What can hang from each mark:
Z_553: Z_522 Z_974
Z_55: Z_974
Z_255: Z_522
Z_518: Z_522 Z_974
Z_522: Z_255 Z_518
Z_974: Z_55 Z_553 Z_569
Z_569: Z_974

Each row was made from one small tree. The marks that hang from a mark follow it in brackets, in the order of their numbers. Every link used is in the known rows. Write each row's tree.
Known rows:
Z_518(Z_974(Z_553)): [-0.230  1.082  2.140  3.462  2.738 -0.197  3.761  0.010  0.773  1.731
  1.001 -1.628 -0.244 -0.374  2.220  2.888  4.468  0.175  0.142 -0.189]
Z_974(Z_553 Z_569): [-3.833 -0.218 -1.332  0.133  1.161  0.837  3.627  0.136 -0.630  0.293
 -1.630 -0.915  3.025 -1.387  1.340  1.567  3.511 -0.537  2.296 -0.515]
Z_974(Z_55 Z_553(Z_522(Z_518)) Z_569): [-4.072 -0.892 -0.546 -4.346 -1.910  0.332 -1.653 -2.721 -3.534 -1.643
 -7.422  0.747  2.829  0.280 -1.046  2.815 -0.634 -2.904  0.418 -3.796]
Z_255(Z_522(Z_518(Z_974(Z_55)))): [ 0.289 -1.204  3.417  3.466 -0.641 -1.223 -0.787 -0.995 -0.589 -1.418
 -0.691  1.415 -0.570  3.038  2.541  4.070  3.147 -0.461 -1.417 -0.439]
Z_518(Z_522): [ 2.497 -3.157 -1.212  5.940  3.727 -3.260  3.280  2.487 -2.925 -0.243
  0.075 -0.488  0.363  0.838  2.347  0.611  5.386  0.786  0.809  2.404]
Z_518(Z_974(Z_569)): [-0.338 -2.300  1.663  3.048  2.462 -1.641  4.195 -0.083 -0.621  2.108
  2.261 -0.457  0.357  0.026  1.907  2.648  7.126 -1.712  1.247  0.839]
Z_55(Z_974(Z_553(Z_522) Z_569)): [-2.966  0.559  1.150  0.477 -0.474 -0.177  0.483 -0.376 -3.878 -0.325
 -5.925 -0.508  4.167 -1.335  0.427  3.722 -0.016 -0.672 -0.769 -3.087]
Z_522(Z_255): [ 0.421 -1.340  0.353  7.035 -0.377  2.215  3.676 -0.713 -1.058 -0.980
 -1.432 -0.610 -4.541  0.752  3.370  0.638  6.070  3.329 -0.433  0.491]
Z_974(Z_55 Z_553 Z_569): [-5.689  0.162 -3.130 -1.579  0.360  1.460  2.564 -1.423  0.038 -0.653
 -2.181 -0.300  4.400 -2.143  1.646  2.365  2.336  0.080  1.379 -2.463]
Z_553(Z_974): [-0.940 -0.307  0.767  6.470  2.390  1.016  1.052  0.331 -2.249  1.608
 -0.751 -0.899  1.075 -0.298  3.098  1.711  3.459  0.477 -0.090  1.180]
Z_518(Z_974(Z_553 Z_569)): [-2.172  0.209  1.833 -0.046  1.276 -1.393  3.932 -0.602  0.140  1.922
  0.643 -0.691  1.535 -1.184  0.749  3.770  4.706 -1.741  1.458 -0.989]
Z_569(Z_974(Z_55 Z_553(Z_522(Z_518)))): [-0.681 -0.743  1.153 -1.280  2.845  0.082 -2.240 -3.925 -3.599 -0.204
 -6.763 -1.544  1.221  2.336 -0.182  3.976 -1.655 -0.607 -1.201 -5.020]
Z_974(Z_553): [-1.835  0.711 -1.164  3.825  2.296  1.910  3.174  0.797  0.066 -0.031
 -1.297 -1.687  1.184 -0.445  2.700  0.734  3.297  1.437  0.901  0.410]
Z_569(Z_974(Z_553(Z_522(Z_518)))): [ 1.191 -1.237  2.798  0.554  3.583 -0.360 -1.035 -2.370 -4.102  0.746
 -6.138 -2.038 -0.118  3.180 -0.330  3.175 -0.330 -1.159 -0.193 -3.053]
Z_553(Z_522(Z_518) Z_974(Z_55 Z_569)): [-3.112 -1.756  1.419 -1.668 -1.735 -0.666 -3.877 -3.335 -5.884 -0.110
 -7.019  1.685  2.791  0.465 -0.591  3.731 -0.543 -3.633 -0.315 -3.057]
Z_55(Z_974): [ 0.415  0.254 -0.016  8.098  3.296  1.238  2.020  1.146 -1.498 -1.121
 -0.824 -1.571  1.501  0.138  4.785  1.463  3.376  2.139 -1.507  0.347]
Z_522(Z_255 Z_518(Z_974(Z_569))): [ 1.161 -1.715  4.771  1.127 -2.681 -1.512  1.634 -2.927 -2.267 -0.823
 -1.614  1.128 -5.056  1.708  0.507  3.642  6.009 -1.619  0.346 -1.431]
Z_553(Z_522(Z_255 Z_518(Z_974))): [ 3.667 -1.953  6.494  4.036 -2.324 -1.069 -0.082 -2.862 -3.888 -0.275
 -4.367  0.729 -7.529  3.472  0.245  3.222  4.271 -0.782 -2.034 -1.464]
Z_569(Z_974): [ 1.528 -2.641 -0.085  6.501  7.024  0.366  3.167 -0.195 -1.401  1.925
  0.692 -2.853  0.305  2.060  3.399  1.635  4.951  1.759  0.404  0.173]
Z_518(Z_974): [ 1.747 -1.291  2.069  6.873  3.952 -0.522  3.965  0.484  0.067  1.851
  2.607 -1.289 -1.540  1.082  3.398  1.725  6.789  0.307  0.037  1.564]
Z_569(Z_974(Z_55)): [-0.252 -2.180 -1.912  4.597  6.399  0.786  1.990 -1.879 -0.768  0.988
  0.153 -2.212  1.706  1.217  3.646  2.318  3.702  2.208 -0.622 -1.841]
Z_255(Z_522(Z_518)): [ 0.597 -2.112  1.894  5.533 -0.040  0.486 -0.014  1.471 -1.877 -2.011
 -2.240  0.661 -0.487  3.643  2.865  1.259  3.288  0.065  0.071  2.063]

Which tree is each row?
[-4.687 -0.565 -1.306  1.119  0.442  0.299  0.109 -1.905 -2.497  0.878
 -1.692  0.499  4.365 -2.082  1.956  3.292  2.456 -0.803  0.449 -1.607]
Z_553(Z_974(Z_55 Z_569))
[-3.766 -1.458  1.598  0.283 -4.580  0.177 -1.346 -4.359 -5.275  0.529
 -6.627  1.809 -0.514 -1.212 -0.315  4.556  1.514  0.073 -1.486 -4.126]
Z_553(Z_522(Z_255) Z_974(Z_55 Z_569))
[ 2.714 -1.903  1.740  4.002 -0.857 -4.431  2.376 -1.943 -2.040 -0.629
  0.121  1.128 -4.198  0.263  1.481  4.378  5.577  1.948 -1.761 -1.791]
Z_518(Z_522(Z_255) Z_974(Z_55))
[ 0.373 -0.112  3.616  2.812  1.495 -0.727  2.261 -0.587 -1.600  2.529
 -2.136 -1.179 -0.815  0.538  0.350  3.225  3.120 -0.832 -0.817 -1.104]
Z_518(Z_974(Z_553(Z_522)))
[ 4.492 -2.442  3.659  5.674 -0.230 -4.966  3.572 -0.292 -2.713  0.315
  0.668  0.579 -5.522  1.100  1.282  3.643  6.923  1.584 -0.932  0.156]
Z_518(Z_522(Z_255) Z_974)
[ 1.439 -0.378  3.216  3.035 -1.889  0.164  0.346 -4.037 -0.999 -1.967
 -1.918  0.744 -5.685  1.828  2.208  3.462  4.341  0.690 -1.963 -2.549]
Z_522(Z_255 Z_518(Z_974(Z_55)))
[-1.160 -2.189  3.115  0.193 -1.146 -1.145 -2.667 -1.696 -6.476  0.877
 -6.518  1.129  1.415  1.220 -0.881  3.081  0.761 -4.201  0.588 -1.158]
Z_553(Z_522(Z_518) Z_974(Z_569))
[-0.637 -1.383  2.940 -0.665 -3.323 -1.006  0.404 -4.513 -1.664 -1.769
 -2.322  1.701 -3.806  0.936  0.830  4.375  4.684 -1.061 -0.423 -3.450]
Z_522(Z_255 Z_518(Z_974(Z_55 Z_569)))
[-3.293 -1.295 -0.082 -0.519  0.166  0.244  2.127 -0.391 -3.005  1.121
 -4.755 -0.435  2.545 -0.521 -0.371  2.080  2.247 -1.490  1.265 -1.342]
Z_974(Z_553(Z_522) Z_569)
[-5.160 -0.881 -1.801 -2.412 -0.619  0.668  0.808 -1.941 -2.325 -0.053
 -5.355  0.030  3.966 -1.376 -0.183  2.676  1.013 -1.042  0.517 -3.255]
Z_974(Z_55 Z_553(Z_522) Z_569)
[-2.154 -2.171  1.831  2.070  0.219 -0.946 -0.223 -0.802 -5.411  2.622
 -4.296  0.350  2.394 -0.421 -0.189  2.929  2.375 -2.277  0.567 -0.592]
Z_553(Z_522 Z_974(Z_569))
[-2.256  0.120 -1.735  1.522  5.084  1.189  1.779 -2.443 -0.077  0.856
 -1.542 -2.697  2.803 -0.180  2.613  3.386  1.386  2.251 -0.379 -3.603]
Z_569(Z_974(Z_55 Z_553))
[ 2.502 -3.241  3.207  1.961 -1.494 -6.149  3.884 -0.840 -3.396  0.616
  0.339  1.347 -3.553  0.150 -0.168  4.388  7.311 -0.403  0.367 -0.583]
Z_518(Z_522(Z_255) Z_974(Z_569))
[-1.243 -0.514  1.231  0.605 -0.034  1.088  0.418 -4.863 -2.880  0.462
 -6.387 -1.431 -1.987  0.720  0.231  4.711  0.304  3.175 -2.384 -6.172]
Z_569(Z_974(Z_55 Z_553(Z_522(Z_255))))
[-0.456 -2.828  2.731 -1.318 -0.261 -2.201 -1.033 -3.098 -3.621  0.132
 -3.725  1.310  0.203  1.826 -0.444  3.863  2.929 -4.187 -0.313 -2.656]
Z_553(Z_522(Z_518(Z_974(Z_55 Z_569))))
[-0.906  1.626  1.395  4.212  0.762  1.089  0.241 -0.014 -3.082 -0.523
 -5.435 -1.326  2.345 -0.428  1.913  2.922 -0.281  1.213 -2.168 -2.246]
Z_55(Z_974(Z_553(Z_522)))
[-2.240 -1.826 -0.102  1.299  1.904 -1.229  2.959 -1.599 -0.118  1.022
  1.674  0.184  1.755 -0.719  2.304  3.354  5.900 -1.089  0.365 -1.183]
Z_518(Z_974(Z_55 Z_569))
[ 0.198  0.648  5.380  2.024 -1.173 -1.337  0.131 -0.001 -0.377 -0.559
 -1.695  0.718 -0.714  2.486  1.121  4.510  2.136 -1.037 -0.248 -0.214]
Z_255(Z_522(Z_518(Z_974(Z_553))))
[-1.859  0.806  2.500 -1.497 -1.748 -0.670 -2.019 -1.405 -4.899 -2.019
 -8.092  0.224  3.181  0.356 -0.370  3.932 -1.587 -2.545 -0.876 -3.687]
Z_55(Z_974(Z_553(Z_522(Z_518)) Z_569))
[-3.026  0.605  1.416 -3.807 -0.518 -1.209  0.203 -3.208 -0.441 -0.719
 -2.120  0.568  1.922 -0.288  0.170  4.494  1.850 -3.085  0.762 -3.446]
Z_522(Z_518(Z_974(Z_55 Z_553 Z_569)))
[-0.757 -1.769  4.816 -0.042 -5.041 -0.654 -2.493 -3.682 -6.932 -0.371
 -8.256  1.921 -3.065  1.234 -1.596  4.000  1.102 -2.194 -0.628 -2.811]
Z_553(Z_522(Z_255 Z_518) Z_974(Z_569))
[-3.546  1.828 -0.267  1.347  0.494  0.405  2.070  0.073 -1.388 -1.046
 -2.670 -0.917  4.632 -2.157  2.219  3.404  1.429  0.365  0.041 -2.250]
Z_55(Z_974(Z_553 Z_569))
[-2.037 -0.929  0.340  3.826  0.671  0.880 -1.613 -1.874 -4.229  1.396
 -4.533  0.102  2.007 -0.381  1.639  2.746  0.618  0.111 -1.898 -1.655]
Z_553(Z_522 Z_974(Z_55))
[-1.704 -0.898 -0.436  0.765  3.933  0.632  0.180 -3.016 -2.456  1.630
 -4.589 -2.223  2.418  0.751  0.821  3.836 -0.141  1.221 -1.302 -4.339]
Z_569(Z_974(Z_55 Z_553(Z_522)))
[ 1.549 -0.930  4.380  0.361 -0.466  0.341 -0.980 -4.273 -4.587 -0.330
 -7.970 -1.202 -4.530  3.191 -0.991  4.087  0.070  0.803 -1.294 -4.757]
Z_569(Z_974(Z_553(Z_522(Z_255 Z_518))))
[-3.466 -0.466  1.501 -2.510 -0.588 -1.292  1.252 -2.620 -1.664  1.730
 -2.944  0.251  2.536 -1.173 -0.769  4.846  2.167 -2.201 -0.178 -3.853]
Z_518(Z_974(Z_55 Z_553(Z_522) Z_569))
[ 1.317 -0.871  5.066  3.687 -3.719  0.481 -2.926 -3.158 -6.125 -0.474
 -7.851  1.129 -4.856  2.107 -0.097  3.152  0.870 -0.310 -2.007 -1.941]
Z_553(Z_522(Z_255 Z_518) Z_974)
[-1.648  0.380  1.547 -0.616 -4.350  2.156 -1.860 -4.349 -3.278 -3.049
 -9.017  0.852 -3.424  1.174 -0.143  2.869 -0.551  0.911 -1.965 -4.729]
Z_974(Z_55 Z_553(Z_522(Z_255 Z_518)))
[-4.118 -1.753 -0.005  0.296 -0.597 -0.311 -1.384 -2.394 -4.756  1.744
 -5.001  0.883  3.890 -1.193  0.381  3.610  1.139 -1.681 -0.458 -2.567]
Z_553(Z_522 Z_974(Z_55 Z_569))
